Each row comes from the steps of one path. Every step used is in the known rows, and no mark comes twice. Write the path behind each row, first mark first.
Known rows:
duba/menon: [ -3   0  10 -11   6   9   3  -5  -4  -1   9  -1  -6   4   2   9   7  -7
   8  -6   7   6   1  -2 -13   3  -7   1  15  -5]
zava/zonope/duba/menon: [ 10  -4   4 -12 -10  19  -5   2 -19 -11  10 -16 -12   0  -7   5   8 -17
  14   0  13   4   8   3 -28  -7 -24  22   5 -31]
zonope/zava: [  5   4  -2  -4  -8  11   3   6  -2   2  -8   3  -3  -8 -10  11  10  -1
   0  12   1   0  11   5  -3   3  -5  -9  -1  -5]
duba/menon/zava/rurenov: [-20 -10   3 -20   3  22   6  -1 -15  -2   8   9 -18   1   0  -5  -3 -21
  20  -1   6   6   2   4 -12   3  19   2  22   9]
kefo/duba/zonope/zava/fulab/bodam: [ -3   5  12  -4 -16  -7 -26  10  -6  -4 -17  19   0 -13  -6   5  16 -10
 -15  16  12 -10   6   2  -1   7   2 -12 -10  -3]
duba/zonope/zava: [ 16  -3   5  -3 -13  13  -6  15  -7   0  -5   5  -3  -2  -7   8   9  -6
 -13   9   9  10  10   6 -10   0  -4  -3 -16 -10]
menon/zava: [-10   1  -5  -3  -2   3  -4  -1  -3  -2  10   2  -7   3   4 -11   4 -19
  -3   0   5 -11  -6   9   1   3   8   2   7  10]
fulab/zava/rurenov/duba: [-13   3   5 -10  -9  23  -2  15 -16  -9   8  20  -5  12  -4 -13 -25   1
  26   3  -9  18  24   7  -4  -7  -1 -10 -16  17]
bodam/fulab/duba/zonope: [ 23 -27   0   1  -9  13 -10   8 -14 -11  -4 -10   0   5   7  -6  -9  -6
  -4 -12  20   5  -2  -1 -23  -6   6   9 -27 -14]
zava/zonope: [  6   0  -2   6 -13  10  -5   2  -7  -6   3  -6  -1   6   6  -3  -5 -10
   4  -2   4  -3   9   4  -1  -5   2  14  -8 -17]
duba/zonope/zava/fulab/pazil: [ 17  17   4  17  -8   4 -13  11  -3  -5 -24  19   3   5 -13  14  19 -12
 -19  -1  10  -7   4  15 -20  -2  -6   0  -5   1]
zonope/zava/kefo/duba: [ -7 -13  10 -17 -12  26   1   6 -10  -3  -5  -6  -4 -29 -12  11   4  -7
  -2  13  -3   8  40   1  -3   2  -8 -29 -10   1]
menon/duba/zonope: [  9 -12   5   9 -11   8 -23  -4 -13  -4  13  -5  -2  11  10  -1  -3  -7
 -16   4   0  19  -5   8   1  -1  -3  -1  -4 -10]
fulab/pazil: [  1   7  -1  16   3  -3   7   4   6  -1  -8  13   6   4  -7  10   7   2
  -9 -11  -1  -4   5   6  -4   0  -5  -4  13  -2]
kefo/duba/zonope/zava/fulab/pazil: [ 12  17  10  13 -20   3 -20  12 -10  -4 -19  20   6  -8 -11  22  25 -12
 -18   0  11  -6  16  17 -10  -3  -5 -13  -7  -1]
pazil/fulab/bodam: [-15  -1   5 -11   1  -8   4   3   5  -7 -12   7   1  -5  -3  -1   2  -3
 -10  12 -11  -2  -3  -8  26  12   9  -5   7 -14]
menon/duba: [ -1  -2  -2   5  -5   6 -11 -11  -9  -1  10  -4  -1   4   4   3  -5   0
  -5   6  -9  12  -5   9   8   5  -6  -6   9  -4]
zonope/zava/kefo: [ -3 -12  -1 -11   1  25   9   9  -4  -2  -9  -7  -8 -16 -12   4  -1  -5
  -7  12  -3   7  30   2 -11   4  -5 -13  -7   0]
menon/duba/rurenov: [  3 -10   1  -6  -1  16  -2 -13  -9   9  11   0  -5  10   5  -1  -5   8
  -6   7  -5  13  11   6   3   1  -7 -11  15  -9]
rurenov/duba/menon/zava/zonope: [ -9   6  14 -13  -8  25  -6   8 -17 -12  35   9 -17  14   8  -5  -4 -33
  18  -9  22   5  19  12 -19   2  -4  16   4  -4]
bodam/fulab/duba/menon/zava: [  0 -18  -3 -12  -1  22   1  -6 -17 -12  11  -9  -9   3   8  -3  -2 -24
  17 -17  23  -8  -8   3 -25   5   5  12   7  -2]
fulab/bodam: [-12  -7  -1   0   9 -13   0   6   9   0  -4  11   3  -5   0  -5  -1   1
  -4   5   2  -8  -2  -7   9   9   4   0   9  -2]
bodam/fulab/duba/zonope/zava: [ 28 -24  -2  -2 -18  24  -6  14 -18  -9 -13  -7  -2  -4  -3   5   1  -4
  -4  -2  21   7   8   6 -27  -1   0   1 -29 -20]
rurenov/duba: [-3  5 11 -5 -1  5 -1 11 -3 -2 13 10 -5 -1 -2  0 -9  2  6 -1  4 11 11  4
 -6  4 -7  0 -7  5]
kefo/duba/zonope/zava: [ 12  -5  14  -7 -25  12 -16  15 -14   0  -2   6  -2 -14  -7  15  15  -5
 -10   8   9  12  23   4  -2  -3  -3 -23 -22 -11]
pazil/fulab: [ -3   5   7  -9  -7   4   3  -2  -6  -7  -6  -3  -1   0  -5   2   2  -3
  -4   6 -13   6   0  -1  16   2   4  -4  -6 -11]
menon/duba/zonope/zava/fulab: [ 11   8   0   8 -17  15 -32  -6 -22  -6  -6   4  -5   7   1   7  10 -13
 -16  13   2   6  -7  19  -8   2  -7  -1  -5  -4]
kefo/duba/menon: [ -7   0  18 -17  -7   8  -3  -5 -10  -2  13   2  -2  -7   1  15  13  -6
  10  -5   8   9  13  -5  -5   1  -8 -13  10  -5]
zonope/zava/rurenov/duba: [ -7  -1   7 -15 -10  27  11  20 -13   3  -5  24 -15 -11 -17   7 -12   1
  16  16   0  23  30  10  -7   3   3  -8  -8   4]
rurenov/duba/zonope/zava/kefo: [  3 -16  18 -15  -4  31  -3  27 -10  -9   4   5 -13 -11 -11   3  -9 -12
 -13   9   8  25  41   5 -25   1 -10  -9 -25  -2]
kefo/duba/menon/zava/fulab/pazil: [-15  23  11  -1  -4   1 -14  -8  -9  -9   5  18  -2   1  -1  13  23 -27
   4 -14  14 -18   0  13 -17   2  -1  -6  29  16]
bodam/fulab: [ 12 -10  -2   0   7   8  14   3  -3  -2   0   3   0 -10   8   4  -8   5
   2  -5  10  10   3  -6  -9   4   7   6   3  -1]
zonope/duba/menon/zava/fulab: [ -8  13  -1 -19  -1   8 -15  -8 -18 -12   5  -8 -20   0  -6  -5  20 -30
   8   2  17 -19 -21  10 -33   0 -10  20  22   9]
duba/menon/zava/fulab/bodam: [-26   9   1 -11  15  -8 -12  -9   0  -8   1  14 -10   3   6  -7  12 -30
   4   0  14 -24 -20   0 -12  14   8  15  32  14]

Write each row's path:
[  8 -17   3  -8 -14  24   1  18 -14   2 -15  10 -10  -6 -11   2  -3  -5
  -2  14   3  21  17   6  -9  -2  12  -7 -16 -11] | duba/zonope/zava/rurenov
[ 12  -1  -5   1  -2  12   6   1  -9 -13   2   6   8   5  10  -4  -9   3
  10  -7   3   8   6  -2  -7  -2  -2  -2 -10  10] | bodam/fulab/zava
[  9 -30   1 -10 -16  31 -14  13 -12 -10 -14 -22  -8  -2 -11  -6  -2 -16
 -13   6   5   1  24   4 -25  -5  -9 -10 -36 -12] | fulab/duba/zonope/zava/kefo
[ -1  15   1  -9 -18  11  -5  -3 -12 -17  -3  -2   5  15  -2  -2   0  -6
   4   5 -19   3   2   2  17  -3  -7 -15 -17  -1] | pazil/fulab/zava
[-14  -6   9 -11   1  16   7  14  -9   1   6  19 -11  -4  -7  -6 -22   3
  16   5   0  22  21   4  -6   1   9   0  -6   6] | zava/rurenov/duba
[  2  -2  -7 -10  -5   8 -12 -11 -13   2 -14  -8  -5  16  -2 -12  -2   1
   8   0   7 -23  -2   6 -23 -12   1   4  -9   0] | zava/fulab/duba/rurenov
[  5  18  -3  -3  -7   6  -6  -1  -6  -3 -17   8  -3  -6  -9   8  11  -5
   2  12   3 -14  -2  10  -9   1  -5   2   0   5] | zonope/zava/fulab
[  8   7  -5   8 -20  16 -12   1 -14 -17   8  -3   5  22   9 -10  -9 -14
  14  -2  -4  -5  14   7   2 -11 -10   7 -22  -5] | fulab/zava/zonope
[-16   5  16 -20   2  15  -3   6  -9  -6  30  13 -17   5   1   1   0 -24
  15  -8  15   6   7   9 -21   7  -4   3  15  13] | rurenov/duba/menon/zava
[  1  11   0 -18 -12  17 -16  -8 -15  -8 -16  -7  -8   8 -12   8  15 -17
  16   2  10 -18  -6  10 -29   1 -14   2  -3  -6] | zonope/zava/fulab/duba/menon
[ 13   0  16  -8 -14  18  -9  25  -9  -2   6  17  -9  -4  -8   8   0  -7
  -7   8  15  21  22   9 -16   2 -10  -6 -22  -4] | rurenov/duba/zonope/zava
[ 13  -4  -7   0 -18  10  -6   6 -15 -10   1 -19  -6  -5  -7  -5   2  -9
   4   6   7  -2   5   7 -13  -8 -15  21  -9 -26] | zava/zonope/duba
[-21 -16  -5 -20  -8  26  -5  -7 -21  -5   4  -4 -16  11  -4 -12  -7 -25
  23  -2   8  -5   1   6 -19  -2  14   4   6   1] | fulab/duba/menon/zava/rurenov
[  6 -25   4  -3 -10  34 -15   5 -15  -8   3 -11  -9  -6  -3   6  -4 -13
 -21  15  -6  24  23  12 -10   3 -13 -15 -12 -11] | menon/duba/zonope/zava/kefo
[-15   3  15 -20  -7   9  -8  -6 -13  -3  22   4  -7  -6   4   7  14 -24
  12  -6  13  -2   7   1  -5   3   0 -12  19   6] | kefo/duba/menon/zava
[ -2  -6  11  -7 -13  25 -14  22 -20 -12   9  19  -6  17  -1 -16 -23  -5
  12   1  -1  27  23   8 -10 -11   1  -5 -28  12] | fulab/zava/rurenov/duba/zonope
[ -1 -19  11 -29  -7  35  14   7  -9   9  -3  -2  -8 -24 -12   9   1   4
  -5  14  -1  11  58  -3  -9  -3  -7 -34  -8  -6] | zonope/zava/kefo/duba/rurenov
[-13 -11  10  -7  -7  20  -8  22 -17  -4  14  20 -19   4   1 -16 -20 -19
   2   3  13  20  16  10 -13  -2  20   3 -10  10] | menon/zava/rurenov/duba/zonope
[ -5   6   0 -12  -5   7 -19 -14 -14 -13  -7 -11  -5  17   0   0   6 -16
  17  -9   8 -18 -16   4 -27  -5  -8  12  -1   0] | zava/fulab/duba/menon
[-20 -15   6 -23  12  25   5  -4  -6 -10  15  -9 -15  -3   1  -6  -1 -30
   3  -5   6   0  15   0 -20   6  -1  -1  18  10] | duba/menon/zava/kefo
[  7  -9  16   1 -18   3 -19   8 -10  -2   6   1   3  -7   4   4   5  -5
  -9  -1   7  11  12   0   0  -6   3 -14 -16  -5] | kefo/duba/zonope
[ 12 -11  -1 -19  -3  12   9   4  -8   8  -2  -6 -11  -6 -11  -4   8  10
  -6   9   6   2  13   0 -20  -9 -14   0   6 -12] | zonope/duba/rurenov
[-10  -4  16 -28  -2  37  14  16 -15   2   7  25 -20  -7 -16  16  -4  -3
  23   9   6  28  31   5 -19   4  -2  -6   5  -2] | zonope/zava/rurenov/duba/menon
[  3  -2 -11  -1 -20  12 -13   6 -19 -13  10 -15 -14  -1  -4 -16   3 -29
   2   6  14 -16   1  14 -16  -5  -5  24   1 -16] | menon/zava/zonope/duba
[  4 -25  10 -24   0  38  14   2 -15  -7   4   1   2 -12  10  -5 -16   7
   6  -5   0  17  51  -8 -14  -8  -3 -28 -11  10] | bodam/fulab/zava/kefo/duba/rurenov
[ -3 -23  16  -7  -8  13 -14  10 -11  -7   2 -11  -2 -15   4  -3  -4 -12
 -13   0   3  15  29  -6  -7  -6   2 -15 -19   0] | zava/kefo/duba/zonope
[  3 -15  12 -10 -27  24  -7  17 -18   3  -9  13  -5 -14 -11   9   1  -3
   1  16   6  23  31   3  -2  -6  13 -20 -19  -8] | kefo/duba/zonope/zava/rurenov
[ 20 -12  -3 -12 -13  21   4   5 -15   0   5 -10 -11   2  -7  -8   1   0
   1   8  12  -1  22   5 -20 -12 -14  18  -2 -30] | zava/zonope/duba/rurenov
[ -4 -16  15 -24   2  37   7  -1 -19 -19  12  -4   2  -9  11   9  -8 -11
  18 -11   4  21  36 -10 -21  -1 -12 -21  -5  11] | bodam/fulab/zava/kefo/duba/menon
[  6  14   0  -2 -28  21 -10  -1 -19 -24   2  -6   5  22   5  -9  -5 -16
   9   4 -17  -1  12   8  13  -7  -6   2 -26 -17] | pazil/fulab/zava/zonope
[  7 -18   2 -16 -36  34  -8  12 -29  -8 -27  -6 -10   3 -17  -1  -5 -12
  -3  17  -5  13  13   9  -3  -4  14 -11 -33 -27] | pazil/fulab/duba/zonope/zava/rurenov
[  3  -5   3 -16   1  10  -1   2 -12  -6   4 -10 -11  -6 -13  10  15  -5
   9   1   9   6  -4   0 -26   1 -23   8  15 -16] | zonope/duba/menon
[-12   1   4 -15   3  11   0  -4  -7  -4  17   2 -12   5   4   0  10 -25
   8  -7  11  -4  -3   4 -11   5   1   1  20   7] | duba/menon/zava
[ -2  -2   0 -10 -21   9  -9  -6 -13 -11 -13 -18   0   9  -7  -3  -1  -8
   3   2 -10  -7  -4   3   7  -2   2  -5 -18 -16] | pazil/fulab/duba
[  5 -12   3 -24 -16  18   3  -7 -11   0 -10 -14  -4  14  -6  -5  -3   2
  -1   3  -7  -5  11   2   0  -7   3  -9 -14 -21] | pazil/fulab/duba/rurenov
[-24 -12   3 -32 -18  31  -1  -8 -27 -13  -2 -10 -18  12  -8  -8  -6 -28
  20   3  -3   1  -2   8  -7   2  21   0   3  -9] | pazil/fulab/duba/menon/zava/rurenov
[-20   8  19 -31 -11  38   5   7 -26 -18  11  18 -11  17  -8   1 -17 -10
  30   4 -16  34  25   3  -3   0  -6 -13  -8   3] | pazil/fulab/zava/rurenov/duba/menon
